Known rows, with every way that one mark hangs from another:
rolaza(perad): 1.36 1.61 0.33 0.38 -0.90 -0.67 0.70 -1.32 0.60 -1.05 0.47 1.17 1.13
 -2.68 -1.63 1.06 2.47 -0.15 -0.52 0.53
rolaza(perad zete): 1.37 1.32 0.28 -0.36 -0.91 -0.51 0.65 -1.49 0.50 -0.77 0.71 1.39 1.42
 -1.15 -1.45 1.59 2.41 -0.15 -0.24 0.36
bimev(feru(perad zete) rolaza): 1.73 1.85 -0.38 0.35 -0.44 -0.56 0.16 -1.15 1.62 -0.20 0.03 1.56 -0.08
 -2.46 -0.96 -3.49 2.08 -0.11 2.52 -1.85
feru(perad zete): 1.35 2.72 0.62 -0.57 -0.90 -0.55 0.59 0.25 0.55 -0.49 -0.19 1.45 0.74
 -2.64 -1.79 -3.05 2.19 -0.42 2.71 -0.35
rolaza(zete): 1.32 -0.77 0.76 -0.65 -0.93 -0.49 0.38 -1.23 -0.12 -0.78 -0.37 1.38 1.22
 -1.43 -1.70 0.36 2.29 -0.17 -0.12 0.30
rolaza(perad(kepef) zete(feru)): 1.43 2.22 0.54 -1.13 -0.80 -0.18 1.31 -1.01 0.77 -0.69 0.50 2.16 1.90
 -0.83 -1.20 1.56 2.32 0.01 -0.34 1.52
perad(kepef rolaza(bimev(feru))): 1.75 2.55 0.31 -2.76 -0.41 0.44 1.21 -0.72 -0.11 -0.87 0.27 2.39 0.47
 -1.44 -1.09 2.05 1.94 0.17 -0.10 1.73
perad(rolaza): 1.28 1.00 0.70 -1.17 -0.91 -0.85 0.22 -0.84 -0.20 -0.87 -0.14 1.14 0.64
 -1.76 -1.93 0.61 2.48 -0.18 -0.72 0.44
kepef(perad(rolaza) zete): 1.15 -0.64 0.83 -0.61 -1.57 1.04 0.67 -0.49 1.35 -0.50 -0.71 1.86 -0.21
 -1.87 -2.20 3.05 2.21 -0.18 -0.74 0.25
bimev(feru(perad zete(kepef)) rolaza): 1.73 1.76 -0.31 0.41 -0.48 0.13 0.15 -0.82 1.71 -0.17 0.79 1.93 -0.12
 -2.25 -0.93 -4.10 1.96 0.05 2.57 -1.72
bimev(feru(perad)): 1.64 1.79 0.28 -0.52 -0.35 -0.66 0.20 -1.08 0.89 -0.82 -0.17 1.33 0.44
 -2.71 -1.27 -0.22 2.10 -0.09 1.52 -0.56
bimev(feru rolaza): 1.74 -0.38 -0.26 0.80 -0.46 -0.64 0.03 -2.06 1.22 -0.60 -0.28 1.34 0.06
 -2.69 -0.99 -1.48 2.18 0.06 0.32 -1.31
zete(feru(perad)): 1.34 1.50 1.12 -0.47 -0.86 -1.62 0.32 -0.50 0.52 -0.81 -1.05 1.14 1.36
 -2.36 -1.70 -1.02 2.31 -0.29 0.35 1.86
feru(zete): 1.43 -0.49 0.87 0.17 -0.93 -0.46 0.60 0.16 0.15 -0.61 -0.75 1.44 0.97
 -2.76 -2.02 -2.69 2.26 -0.27 1.39 -0.05
perad(kepef(zete)): 1.33 0.99 0.57 -1.01 -1.06 1.34 1.45 -0.54 -0.03 -0.91 -0.26 2.57 1.07
 -2.80 -1.67 1.93 2.15 0.09 -0.27 0.51
rolaza(bimev zete): 1.70 -0.76 0.62 -1.28 -0.76 -0.67 0.42 -1.27 -0.61 -0.75 -0.56 1.29 1.10
 -1.03 -1.28 1.58 1.88 -0.12 0.06 2.63
rolaza(perad(kepef)): 1.37 2.72 0.25 -0.39 -0.82 0.28 1.42 -1.20 0.66 -1.12 0.87 2.04 1.21
 -2.71 -1.41 1.41 2.36 0.01 -0.53 0.56
perad(rolaza(bimev zete)): 1.54 0.78 0.56 -2.14 -0.80 -0.84 0.25 -0.99 -0.60 -0.66 -0.12 1.29 0.76
 -0.40 -1.52 1.82 2.15 -0.16 -0.38 1.99
kepef(perad(rolaza) zete(feru)): 1.20 -0.87 1.18 -0.64 -1.55 0.41 0.64 -0.15 1.55 -0.38 -1.32 1.80 0.21
 -1.51 -2.19 2.65 2.23 -0.19 -0.84 1.39
kepef(perad zete(feru rolaza(bimev))): 1.29 -1.87 1.29 0.38 -1.47 -0.02 0.82 0.20 1.42 -0.32 -0.67 1.72 0.19
 -1.88 -1.93 0.67 1.94 -0.05 -0.63 2.36
kepef(perad zete): 1.17 -1.66 0.92 0.26 -1.58 1.18 0.80 -0.63 1.48 -0.65 -1.03 1.87 0.00
 -2.72 -2.18 2.50 2.12 -0.16 -0.54 0.29
kepef(zete): 1.32 -0.63 0.65 0.06 -1.27 0.26 0.45 -0.61 -0.19 -0.70 -0.92 1.49 1.01
 -2.66 -2.05 2.10 2.32 -0.12 -0.19 0.43
rolaza(bimev(feru)): 1.96 -0.44 0.44 -0.61 -0.37 -0.78 0.36 -1.15 -0.04 -0.92 -0.78 1.23 0.58
 -2.43 -1.13 1.19 1.79 0.02 0.46 2.23
zete(kepef(perad)): 1.18 -1.40 1.12 0.37 -1.22 1.43 0.62 -0.39 1.28 -0.96 0.92 2.25 0.15
 -2.56 -1.92 -1.14 1.95 0.12 -0.50 0.66

Rows:
1.71 0.67 0.45 -2.09 -0.57 -0.12 0.15 -0.71 -0.21 -0.53 0.63 1.68 0.54
 -0.11 -1.26 1.32 1.94 0.11 0.14 1.73
perad(rolaza(bimev(feru) zete(kepef)))
1.19 2.59 0.82 -0.02 -0.96 -0.05 0.58 1.23 0.64 -0.26 1.94 1.93 0.52
 -2.04 -1.76 -5.97 2.00 -0.09 2.72 -0.30
feru(perad zete(kepef rolaza))
1.76 1.79 -0.70 0.45 -0.50 0.34 0.76 -1.99 1.66 -0.51 0.64 2.04 0.27
 -2.42 -0.75 0.40 2.19 0.21 0.32 -1.24
bimev(feru rolaza(perad(kepef(zete))))
1.66 -0.89 0.71 -1.17 -0.82 0.34 0.40 -0.80 -0.49 -0.71 0.53 1.85 1.05
 -0.71 -1.23 0.71 1.70 0.11 0.17 2.86
rolaza(bimev zete(kepef))
2.00 1.67 -0.04 -0.33 -0.34 -0.78 0.62 -1.42 0.59 -0.92 0.29 1.24 0.77
 -2.16 -0.90 2.45 1.91 0.03 0.34 2.31
rolaza(bimev(feru) perad)
1.38 2.60 0.77 -0.34 -0.88 -0.12 0.63 1.22 0.39 -0.25 1.88 1.91 0.44
 -1.86 -1.54 -5.40 1.80 -0.06 2.82 0.84
feru(perad zete(kepef rolaza(bimev)))
1.18 -0.74 1.13 -0.96 -1.21 -0.07 0.60 -0.85 1.57 -0.67 -0.58 1.60 0.07
 -1.25 -1.95 0.81 2.23 -0.25 -0.87 0.77
kepef(perad(rolaza(zete(feru))))
1.37 1.86 -0.29 0.53 -0.94 -0.04 0.90 -2.08 1.04 -0.80 0.73 1.79 0.57
 -2.69 -1.14 -0.61 2.38 0.01 -0.71 -0.41
bimev(rolaza(perad(kepef)))
1.22 4.85 0.39 -2.29 -0.81 0.07 1.00 -0.68 0.31 -0.89 0.67 2.02 0.56
 -2.03 -1.48 0.33 2.24 -0.18 0.71 0.21
feru(perad(kepef rolaza))
1.38 2.62 0.18 -0.39 -1.00 0.73 1.42 -0.96 0.59 -0.95 0.71 2.18 1.23
 -2.57 -1.51 2.54 2.34 0.05 -0.41 0.54
rolaza(perad(kepef(zete)))
1.39 -0.64 0.70 0.19 -1.20 -0.31 0.50 -0.11 -0.43 -0.52 0.04 1.36 0.78
 -2.17 -1.84 0.67 2.10 0.01 -0.20 1.39
kepef(zete(rolaza(bimev)))
1.28 -0.68 1.02 -0.45 -1.17 1.28 0.57 -0.33 1.03 -0.85 1.05 2.20 -0.04
 -1.83 -1.78 -0.35 1.86 0.13 -0.57 1.43
zete(kepef(perad(rolaza(bimev))))
1.83 1.82 -0.60 0.53 -0.40 0.16 0.86 -1.31 1.84 -0.32 0.64 2.12 0.27
 -2.38 -0.78 -2.12 2.14 0.12 1.48 -1.61
bimev(feru(zete) rolaza(perad(kepef)))
1.32 0.64 0.90 -1.70 -0.90 -1.17 0.17 -0.70 -0.13 -0.58 -0.40 1.25 1.13
 -0.43 -1.78 0.71 2.46 -0.19 -0.60 1.14
perad(rolaza(zete(feru)))
1.73 2.53 0.27 -0.99 -0.30 0.13 0.84 -0.13 1.09 -0.54 -0.02 2.11 0.51
 -2.59 -1.22 -1.72 1.98 -0.06 2.75 -0.87
bimev(feru(perad(kepef) zete))
1.44 1.28 0.79 -0.98 -1.18 -0.54 0.35 -0.15 -0.03 -0.45 -1.15 1.42 1.18
 -1.69 -1.79 2.21 2.19 -0.19 0.34 2.22
kepef(zete(feru(perad(rolaza(bimev)))))
1.96 1.06 0.38 -0.88 -0.39 -0.23 0.43 -0.28 0.29 -0.62 -0.04 1.65 0.45
 -2.14 -1.09 -0.65 1.63 0.00 2.04 1.94
rolaza(bimev(feru(perad zete(kepef))))
1.65 1.90 -0.43 0.28 -0.43 -0.69 0.02 -2.00 1.49 -0.53 0.14 1.37 -0.10
 -2.61 -0.84 -1.74 2.14 -0.05 1.28 -1.49
bimev(feru(perad) rolaza)
1.38 0.83 0.80 -1.04 -1.04 0.90 1.42 -0.32 0.10 -0.81 -0.67 2.56 1.36
 -2.55 -1.66 1.63 2.19 0.09 -0.34 1.27
perad(kepef(zete(feru)))
1.33 0.63 0.98 -1.04 -0.88 -1.17 0.30 -0.83 0.25 -0.59 -0.69 1.32 1.52
 -1.01 -1.57 -0.24 2.26 -0.26 0.42 1.29
rolaza(zete(feru(perad)))
1.77 0.97 0.46 -1.62 -0.53 -0.86 0.27 -0.49 -0.14 -0.61 -0.34 1.28 0.40
 -1.32 -1.46 0.71 2.07 -0.09 0.51 1.50
perad(rolaza(bimev(feru(zete))))
1.45 1.78 0.50 -0.07 -0.74 -0.80 1.18 -0.45 0.11 -0.84 1.77 1.66 0.80
 -2.10 -1.24 -1.15 2.07 0.14 -0.48 1.91
zete(rolaza(bimev perad(kepef)))
1.30 0.52 0.96 -1.61 -0.95 -0.47 0.14 -0.43 -0.06 -0.54 0.37 1.65 1.08
 -0.21 -1.75 0.09 2.33 -0.03 -0.54 1.27
perad(rolaza(zete(feru kepef)))
1.30 -1.19 0.45 0.50 -1.14 0.00 0.26 -1.56 1.27 -0.43 0.19 1.81 0.49
 -1.34 -1.33 -2.08 2.15 0.02 -0.54 0.27
bimev(rolaza(zete(feru kepef(perad))))
1.73 -0.85 -0.06 1.01 -0.61 0.53 0.26 -0.90 2.01 -0.23 0.38 2.05 -0.30
 -2.35 -1.12 -3.71 1.93 0.13 1.52 -1.57
bimev(feru(zete(kepef(perad))) rolaza)
1.40 0.82 0.70 0.64 -0.88 -0.04 0.65 0.10 0.21 -0.72 3.10 1.80 0.66
 -1.64 -1.35 -2.64 1.89 0.36 -0.33 2.19
zete(kepef rolaza(bimev perad))
